In the rows, 128 means zero.
Known rows, with every step that occurs:
zemal-doka-seki: [115 114  71 119 158 155  85 107 110 135 123 137 109 108 136 119 120 136
  92 171 113 110 101 118 162 136 156  89 154 139]
potoz-seki-dafos-bikas-kiti-rafosim: [125 210 186 126 176 159  99  95 167 194 152 130 154 140 176 154 105  74
 146  79  83  84 118 162 133 179 157 181 113 124]
dafos-seki-potoz-bikas-kiti: [123 171 150 140 137 129 127 109 152 146 119  84 184 144 138 158 110  91
 132  60 101 107 141 125 155 184  78 157 136 137]
zemal-doka: [121 135  72 122 125 155 108 109 129 142 126 127 137 147 114 141 111 141
 114 123 140 115  98 131 142 124 138  96 143 139]
bikas-dafos-seki-potoz-sinuga-gaman: [116 116 100 136 187 184 112 180 113 156 165  57 124 146 167 215  68  99
  99 135 183  87 126 143 153 151  60 176 175 176]
lapek-kiti: [117 121 139 131 136 146  91 105 124 113 106 141 147 131 118 132 129 101
 147 124 119 139 117 136 105 155 118 107 151 133]
semiz-lapek-kiti-rafosim: [132 125 193 149  74 165 114  99 128 150 127 145 154 129 136 131 128 103
 130  97 126 132 108 181 119 192 119 128 137 142]
dafos-seki-doka-zemal: [132 164  92 101 211 145  86 110 145 164 134 139 106  92 169 148 163 178
  63 125 152 100 102 118 156 158 113 157 174 114]
zemal-doka-rafosim: [113 124  68 105 125 167  83  86 133 168 127 162 114 135 114 122 141 140
  66 148 140 103 136 154 139 135 129  95 138 132]
bikas-dafos: [128 132 144 110 121 163 114 131 146 139 114 120 125 124 128 167 131 118
 120 131 120  97 122 139 125 133 142 123 136 109]
doka-seki-dafos-bikas-kiti: [130 196 140 104 211 132  90  76 152 155 127 130 129  95 169 158 146  93
 118 156  41  93 135 124 138 130 176 140 126 113]
zemal-doka-seki-dafos-bikas-kiti-rafosim-semiz: [142 230  86  55 206 207  62  61 131 184 142 146 158 132 164 186 143  92
  98 174  54  89  96 138 139 144 179  91 146 151]
semiz-lapek: [155 128 159 147  84 118 165 127 142 153 147 112 125 114 139 135 129 135
 100 116 126 120 117 156 141 139 141 147 133 128]
potoz-seki: [130 114 149 148 143 129 124 148 135 146 148 116 121 119 148 109 100 109
 124 112 129 110 111 135 143 166 137 162 141 131]
semiz-rafosim: [150 136 153 122 115 148 124 131 126 135 137 132 121 128 137 121 140 138
  88 137 129  99 145 148 122 142 118 164 137 134]
doka-rafosim-semiz-lapek-kiti: [159 131 140  90 107 168 108  88 129 165 141 161 135 106 131 143 172  97
  59 175 107 121 132 179 102 178 127 106 169 143]
seki-doka-zemal: [136 161 111 109 170 144 105 111 150 154 119 149 126 117 146 142 156 182
  63 117 147 120 113 118 149 124 131 152 162 134]
doka-rafosim-kiti: [103 133 125 113 164 128 102  98 126 154 140 178 128 104 145 113 162  95
  83 163 160 127 135 138 108 165 109 105 148 118]
seki-potoz-bikas-dafos: [151 151 161 128 103 193 133 147 152 142  94  79 182 149 122 178  91  98
 127  94 113 107 126 127 133 142  91 169 136 138]
dafos-bikas-kiti: [119 167 162 131 134 110 143  60 157 144 133 118 173 138 125 168 141 109
 141 108  82 115 150 159 114 143 144 119 114 109]
dafos-seki: [122 129 109 119 168 129 111 127 124 137 145 118 107 105 151 135 135 124
 127 135 135 107 115 133 138 163 110 134 138 108]
dafos-seki-potoz: [130 143  96 129 170 141 120 152 124 157 156  86 123 114 151 140 133 109
 141 139 124 119 113 115 149 122  83 157 169 133]
kiti-rafosim-semiz: [143 153 126  85 128 176 116 132 106 143 147 146 149 143 138 142 141 110
 121 150 129 135 119 139 114 145 118 109 133 154]
sinuga-gaman: [130 113 129 143 150 136 113 140 137 120 156 130 135 129 135 150 103 153
 110 136 167 101 131 139 119 143  83 140 104 167]
potoz-bikas-kiti-rafosim: [109 159 203 139  79 145 121  78 147 133  96 144 198 174 121 138 103 102
 129  34 115 119 155 153 136 208 109 129  80 141]
zemal-doka-rafosim-kiti: [ 96 141  67 105 162 152  83  77 126 166 136 173 137 125 131 125 148 111
  69 160 171 116 107 144 123 160 119  73 164 129]
seki-doka: [142 156 114 118 144 145 125 147 135 151 148 105 126 125 134 133 118 174
 107 122 138 130 113 111 143 105 156 135 153 140]
kiti-rafosim: [116 131 150 129 113 159 113 123 117 141 134 152 136 143 136 119 125 119
 134 112 141 129 130 146 127 151 114 130 112 137]

Rows:
[132 147 136  88 137 195  79 106 102 129 124 159 167 148 127 146 144  85
 141 148 120 146 106 146  92 175 109  89 156 159] : lapek-kiti-rafosim-semiz
[153 228 162  81 189 180 103 103 154 197 167 129 168 139 177 173 122  67
 131 115  71  88 107 155 119 176 161 162 137 142] : potoz-seki-dafos-bikas-kiti-rafosim-semiz
[161 193 117 105 188 159 120 117 148 158 130 111 133 118 155 168 123 114
 143 142  95 111 112 137 106 106 139 174 119 110] : seki-dafos-bikas
[181 167  95  69 154 166 122 127 138 213 197 116  95  77 169 150 164 163
  15 178 131  94 111 157 151 157 148 141 184 129] : dafos-seki-doka-rafosim-semiz-lapek
[138 142 148 112 138 182 104 119 152 137  99  99 147 118 144 182  99 111
 115  93 132  78 113 147 129 211 101 158 116  92] : potoz-bikas-dafos-seki
[129 148 113 109 163 174 104 152 142 167 142  79 117 109 151 179 135  97
 131 142 117  87 109 124 146 129  95 152 174 114] : bikas-dafos-seki-potoz
[123 219 166 106 161 160 105  74 159 174 129 140 163 147 159 172 135  94
 148  95  79 101 136 157 118 142 145 150  99 123] : seki-dafos-bikas-kiti-rafosim
[172 145 146 107 108 155 132 112 125 140 139 121 156 119 130 162 148 101
 107 151 107 136  97 156 105 167 137 104 176 151] : rafosim-semiz-lapek-kiti
[136 159  93 112 185 145 106 145 133 162 163  99 105 101 156 140 124 168
 106 128 146 112 100 114 152 137 139 142 165 121] : dafos-seki-doka
[132 122 116 134 164 140 113 149 108 140 142 110 117  97 150 110 134 102
 117 184  88 132 126  99 160 104 116 144 165 153] : doka-seki-potoz
[172 154 159 103  82 169 154 128 119 167 163 132 145 129 151 147 142 118
  94 138 128 127 104 168 127 160 132 127 137 155] : kiti-rafosim-semiz-lapek
[136 164 109  94 178 180  93 145 151 171 149  88 102  97 156 181 127 158
  97 132 138  78  94 126 150 143 153 137 171 100] : bikas-dafos-seki-doka
[146 173 134  92 183 198  82 103 171 161  88 117 145 107 162 196 127 165
  49  83 147  67  99 137 149 209 104 181 151 101] : potoz-bikas-dafos-seki-doka-zemal
[127 166 108  82 201 178  72 112 164 176 121 129 102  89 168 190 163 169
  53 127 147  67  97 132 153 163 125 155 179  96] : bikas-dafos-seki-doka-zemal
[141 157 129  86 158 210  75 117 163 186 119 113 125 101 151 167 111 151
  45 112 140  65 134 154 142 200 120 162 138  99] : potoz-bikas-dafos-seki-doka-rafosim
[181 230 195 103 144 169 140 100 169 221 184 110 165 125 189 181 121  74
 104 104  71  80  97 183 133 191 175 183 140 140] : potoz-seki-dafos-bikas-kiti-rafosim-semiz-lapek
[147 149 121 140 148 161 129 142 132 142 123  77 162 131 146 144  92 106
 135  96 128 117 117 121 146 171  62 182 136 138] : dafos-seki-potoz-bikas
[140 157 110 101 204 151  77 146 122 138 121 144  84  85 169 117 130 111
 107 176  85 104 112  96 150 116 157 147 141 136] : doka-seki-dafos
[176 222 172  82 164 170 118  77 145 195 162 134 148  97 192 178 160  83
  85 167  42  89 113 164 137 162 180 141 135 140] : doka-seki-dafos-bikas-kiti-rafosim-semiz-lapek
[109 167 106  76 213 180  65 115 148 199 163 137 103  72 174 164 158 123
  53 168 170  80 101 135 130 181 133 113 192  91] : bikas-dafos-seki-doka-rafosim-kiti
[151 169 134 103 157 197 102 139 160 159 114  75 143 113 149 187  88 156
  90  88 141  79  97 132 145 187 131 164 142 105] : potoz-bikas-dafos-seki-doka
[117 106 101 146 167 144 135 162  71 135 136  82 116 133 158 127  93  80
 105 166 118 156 140 107 173 109 127 154 190 178] : doka-seki-potoz-sinuga
